Each row comes from the steps of one path. Every step used is in the known rows, and no mark comes twice. Write the path behind each row, first mark first.
Known rows:
Q, T, X, B: [-2.065  0.997 -3.355  4.370 -1.696  0.441  5.271  2.282  0.970  2.442
  0.616  0.283  4.254 -1.862 -2.646 -0.649  3.191 -1.642  0.481 -3.780
 -4.129 -3.836]
T, Q, E, W: [-0.521  5.201 -1.187  3.919  1.697 -0.442  0.046 -3.724 -0.881  4.750
 -0.516 -0.107  2.150 -1.793 -0.314 -4.320 -0.516 -0.135  1.421  0.563
 -5.967 -0.906]
W, E: [ 1.638  2.049 -0.557  2.873  1.615 -1.216 -1.734 -1.186  0.641  0.266
  1.393  2.877 -0.241 -1.226 -2.036 -0.766 -0.415 -1.159 -2.000  0.765
 -1.130 -1.243]
B, X: [-2.349 -0.546 -0.473  2.588  1.224  2.555  1.353 -0.180 -5.296  0.814
  0.983  2.067 -1.210  0.133 -0.675 -0.390 -2.068 -1.473 -2.550 -2.985
 -1.873  1.566]
L, T, Q: [ 0.303  3.152 -1.629  6.446 -1.571  0.093  1.636 -2.539 -1.463  4.945
  2.914 -1.512  6.207 -2.509 -1.036  0.268  2.738  2.733  0.184  0.656
 -3.763 -3.976]
W, T: [ 0.417  1.511  0.092  0.918  1.407 -2.492  2.501 -0.337 -3.980 -1.394
  2.981  1.000  2.164 -0.003  3.849  2.350 -0.309  2.029 -1.273 -1.346
 -2.854  0.754]
Q, T, W, E, X: [-0.132  0.927 -4.013  4.967  0.412 -1.655  2.976  1.497  0.714  0.805
  0.760  4.243  1.999 -2.212 -4.071 -3.538  2.124 -5.223 -0.034 -3.977
 -2.124 -2.718]
L, T, D: [ 0.640  3.386  0.806  3.624 -0.353 -1.276  2.646  2.580 -1.791 -1.212
  4.806  2.425  7.586 -1.251 -0.086  0.510  2.378  1.027 -1.277  0.147
 -1.914 -3.200]
D, T, W, E, X, B: [-0.847  6.120 -2.190  4.560  4.083 -1.696 -0.114 -0.489 -3.416 -0.421
 -1.863  1.927  2.405 -5.134 -2.931  3.332  1.823 -1.220 -1.884 -0.655
  1.904 -1.291]
D, T, W, E: [ 0.278  6.429 -1.606  4.402  3.972 -2.795 -1.122 -0.954 -2.928  0.024
 -1.325  0.746  1.933 -3.687 -2.195  2.736 -0.358 -0.452 -1.129 -0.453
  2.063 -0.501]
B, X, E: [-2.854 -0.926 -0.205  1.365  0.859  2.280 -0.294 -0.468 -8.602  0.911
  0.749  2.839 -1.563 -0.875 -2.100 -1.586 -2.958 -1.308 -3.378 -1.166
 -1.793  1.341]
D, T, L: [-0.534  3.633 -0.159  4.337  2.333 -1.934  0.035 -2.409 -0.795 -1.488
  0.619 -1.374  0.405 -1.517 -0.815  4.161 -2.528  3.289 -0.739  0.389
 -0.515  1.566]
W, E, X: [ 1.679  0.164 -1.147  3.181  2.602 -0.541 -0.338 -1.684 -1.424  0.231
  1.044  4.430 -1.189 -2.511 -3.213 -0.667  1.127 -2.532 -2.134 -0.528
 -2.301 -1.816]
Q, E: [-0.866  3.846  0.801  0.966  2.045 -0.909 -0.543  0.166 -3.914 -1.136
  0.121  1.615  0.917 -1.907 -0.902 -3.516 -2.376 -2.028 -0.643  1.058
 -5.658  1.301]
E, W: [ 0.108  4.971 -0.932  1.091  0.341 -1.636  1.753 -0.682 -0.879  3.519
  1.652  2.670  2.901  0.581  1.491 -3.333 -0.021  0.422 -0.686 -2.492
 -1.619 -3.227]
B, X, E, Q, T: [-2.755 -1.453 -1.331  3.143 -0.204  2.695  2.405  0.765 -7.183  1.211
  0.429  3.423 -1.504 -0.530 -3.355 -1.136 -1.608 -2.815 -2.739 -3.122
 -2.980  0.228]
T, W, E, X, B: [-1.300  3.450 -2.358  1.824  2.733 -1.652 -0.313 -0.756 -1.529  0.730
 -2.100  4.154  2.560 -3.722 -3.644 -2.018  2.645 -4.764 -1.697 -1.012
  0.334 -1.279]
Q, T: [ 0.133  0.367 -2.410  4.425 -1.213 -0.242  4.388  2.184  0.621 -0.266
  2.420  2.184  1.685 -0.968 -1.210 -1.923  0.912 -1.600  0.272 -3.478
 -3.979 -2.391]
Q, E, W, T: [-0.854  5.876  0.082  1.037  1.918 -2.813  0.232  0.147 -3.976  1.146
  1.861  2.999  2.677 -0.184  1.308 -4.290 -1.956 -1.247 -0.855 -0.383
 -4.921 -0.320]
L, T: [ 0.189  2.931 -0.684  4.496 -1.744 -0.656  1.675 -0.108 -2.971  2.384
  3.710  0.164  6.147 -1.851 -0.770  0.470  1.993  1.908 -1.306  0.000
 -2.492 -3.822]
T, X, B: [-2.996  2.949 -1.199  0.981  0.177  0.680  2.597 -0.386 -1.740  3.311
 -1.867 -1.857  4.829 -2.231 -1.503  1.481  2.757  0.341 -0.439 -1.129
 -2.998 -2.208]
D, T, Q: [ 0.614  5.040 -1.227  5.942  2.985 -0.308  0.842 -3.064 -2.635  1.469
 -0.692 -2.182  1.258 -3.713 -0.103  4.123  0.021  3.327  0.553  0.046
 -1.612 -0.506]
X, B: [-2.908  4.018 -0.617  0.999 -0.329  1.658  2.330  1.563 -0.836 -1.528
 -0.350  1.887  4.134 -3.670 -0.009  1.210  3.425  0.297 -2.478  0.654
 -1.613 -1.770]
W, T, X, E: [-0.603  0.942 -0.262 -0.013  1.279 -3.037  1.670 -1.429 -6.654  1.937
  1.517 -0.957  3.055 -0.264  1.657  2.165 -0.557  2.276 -0.824 -0.931
 -3.556 -0.073]
E, Q, T: [ 0.391  0.856 -2.271  4.572 -1.335  0.471  6.843  1.983  0.697 -0.086
  0.035  2.040  1.299 -0.349 -1.937  0.643  2.167 -2.699  0.588 -4.785
 -5.183 -2.745]

Write each row's path:
[ 0.708  1.973  1.581  0.058  2.675 -3.196  3.448  2.408 -3.082 -5.056
  3.947  3.266  3.706  0.753  4.512  2.454  0.020  1.099 -1.250 -1.225
 -2.311  1.240] : W, T, D
[-2.554 -1.220 -0.609  2.676  0.489  2.331  2.855  2.012 -6.620 -0.566
  0.961  4.528 -0.812 -0.195 -3.063 -1.076 -1.496 -3.276 -2.777 -3.038
 -2.637  0.496] : B, X, E, Q, T, D
[-0.112  0.642 -2.601  4.522 -1.304  0.203  7.084  1.315  0.434  2.136
 -0.815  0.387  1.975 -0.128 -2.828  0.916  2.426 -2.734  1.299 -5.380
 -5.750 -3.101] : E, Q, T, X
[-3.190 -0.760 -1.809  2.877  0.212  1.990  2.142  0.740 -7.359  1.498
 -0.490  3.594 -0.879 -0.804 -3.827 -1.782 -1.471 -3.879 -2.528 -3.378
 -2.121  0.547] : B, X, E, Q, T, W
[-2.789  0.443 -0.714  1.425  0.794  0.951  0.303 -0.475 -8.649  2.588
  1.943  3.775 -0.377  0.378 -0.615 -2.121 -2.653 -0.782 -3.547 -2.154
 -1.283  0.196] : B, X, E, W, T
[-0.284  3.202 -1.593  6.672 -0.494  0.191  1.218 -2.473 -3.294  4.589
  2.418 -0.386  5.688 -3.583 -2.274 -1.336  2.601  0.885  0.171  0.912
 -5.707 -3.448] : L, T, Q, E, X
[-1.020  2.645 -0.104 -0.462  0.024 -3.192 -0.730 -1.933 -5.300  1.857
  2.317  2.828  2.049  0.023  0.282 -2.883 -2.285  1.888 -2.002  0.910
 -1.876 -1.077] : X, E, W, T, L
[-1.151  1.397 -2.914  4.552 -1.695  0.885  7.482  2.026  0.900  1.713
 -1.199  0.758  3.059 -0.979 -2.960  1.589  3.777 -2.725  0.710 -4.951
 -5.280 -3.663] : E, Q, T, X, B
[-0.555  3.448 -0.232 -0.665  0.027 -1.674 -0.857 -1.089 -5.890  2.555
  1.001  3.145  1.877 -1.381 -0.858 -4.034 -1.484  0.762 -1.896  0.647
 -1.791 -2.517] : X, E, W
[-2.657 -0.879 -0.494  1.946  0.519  2.664  1.331 -0.221 -8.150  1.029
 -0.137  2.958 -1.795 -0.584 -2.795 -0.569 -2.173 -2.100 -3.073 -2.134
 -2.543  1.011] : B, X, E, Q
[-0.888  6.042  0.063  1.135  1.641 -1.817 -0.283  0.058 -3.179  1.630
  0.784  2.926  2.155 -0.756 -0.265 -5.616 -2.110 -1.997 -0.654 -0.136
 -4.885 -0.830] : Q, E, W
[-3.356 -0.145 -0.591  1.600  0.546  0.433 -0.299 -1.448 -6.985  2.346
  2.178  3.364 -0.736  1.060 -1.092 -2.202 -3.574 -0.411 -3.390 -1.648
 -1.274  1.302] : B, X, E, W, T, L
[-0.781  4.463 -1.629  4.062 -0.936 -1.938  1.098 -0.164 -3.135  3.119
  1.909  0.475  7.583 -2.441 -1.774 -0.905  2.442 -0.241 -0.950 -0.569
 -0.849 -3.429] : L, T, W
[-0.461  3.911 -0.790  1.351  0.414 -3.815  1.976 -1.843 -0.068  2.454
  3.510  2.198  3.194  2.445  3.020 -1.528 -1.231  2.131 -0.843 -2.072
 -1.812 -1.217] : E, W, T, L
[-1.604  3.002 -1.398  4.034  2.189  1.407  1.119 -3.291 -2.312  2.293
 -1.572  0.485  1.510 -4.284 -1.747 -2.339  1.746 -1.113  0.721  1.039
 -6.936 -0.282] : T, Q, E, X, B
[-0.177  4.598 -1.271  1.021  0.815 -3.395  2.798 -1.132 -2.479  5.075
  2.297  1.079  4.468  1.646  2.923 -0.933  0.246  1.604 -0.312 -3.491
 -2.165 -3.096] : E, W, T, X
[ 0.111  1.166 -1.526  3.197  2.025  0.518  0.051 -0.704 -0.782 -0.443
  0.559  4.966  0.294 -3.741 -3.499  0.062  3.072 -2.612 -3.059  0.139
 -1.741 -2.569] : W, E, X, B
[-0.438  4.242 -0.915  3.408  2.465 -1.283  1.212 -1.459 -6.243  2.301
 -1.917 -2.340  1.979 -3.110 -2.508  4.806 -0.414  2.057 -0.283 -1.024
 -1.577 -1.382] : D, T, X, E, Q
[ 0.053  5.056 -1.164  6.103  4.068 -0.148  0.519 -2.973 -4.425  1.075
 -1.086 -1.089  0.679 -4.725 -1.365  2.565 -0.097  1.447  0.523  0.303
 -3.644 -0.079] : D, T, Q, E, X
[-0.252  3.504  0.605 -1.120  0.954 -3.138  0.212  0.291 -6.346  0.268
  2.646  4.317  3.192 -0.448  1.111 -2.655 -1.272  1.098 -2.205  0.464
 -1.560 -1.730] : X, E, W, T, D
[ 0.048  4.508 -2.160  5.414 -0.841 -2.160  0.673 -0.267 -1.533  3.628
  1.611  1.603  6.714 -2.301 -3.494 -0.433  3.020 -1.593 -1.334 -0.486
 -0.607 -4.191] : L, T, W, E, Q
[-0.849  3.308 -1.421  3.640 -2.045 -1.609  0.995 -1.219 -5.094  6.975
  2.664 -1.138  7.673 -1.536 -2.660 -0.783  1.853  2.115 -0.813 -0.197
 -2.707 -5.549] : L, T, X, E, W
[ 0.059  5.961 -0.836  5.940  3.590 -0.618 -0.149 -2.777 -3.528  1.191
 -0.934 -1.806  1.194 -4.147 -0.839  2.499 -0.862  2.106  0.551  0.896
 -3.042  0.093] : D, T, Q, E
[-0.202  4.099 -1.655  1.579  2.546 -2.897 -1.615 -1.054 -0.616  1.142
 -1.524  2.633  2.200 -1.941 -2.681 -2.463  0.117 -3.717 -1.074 -0.541
  0.779 -0.437] : T, W, E
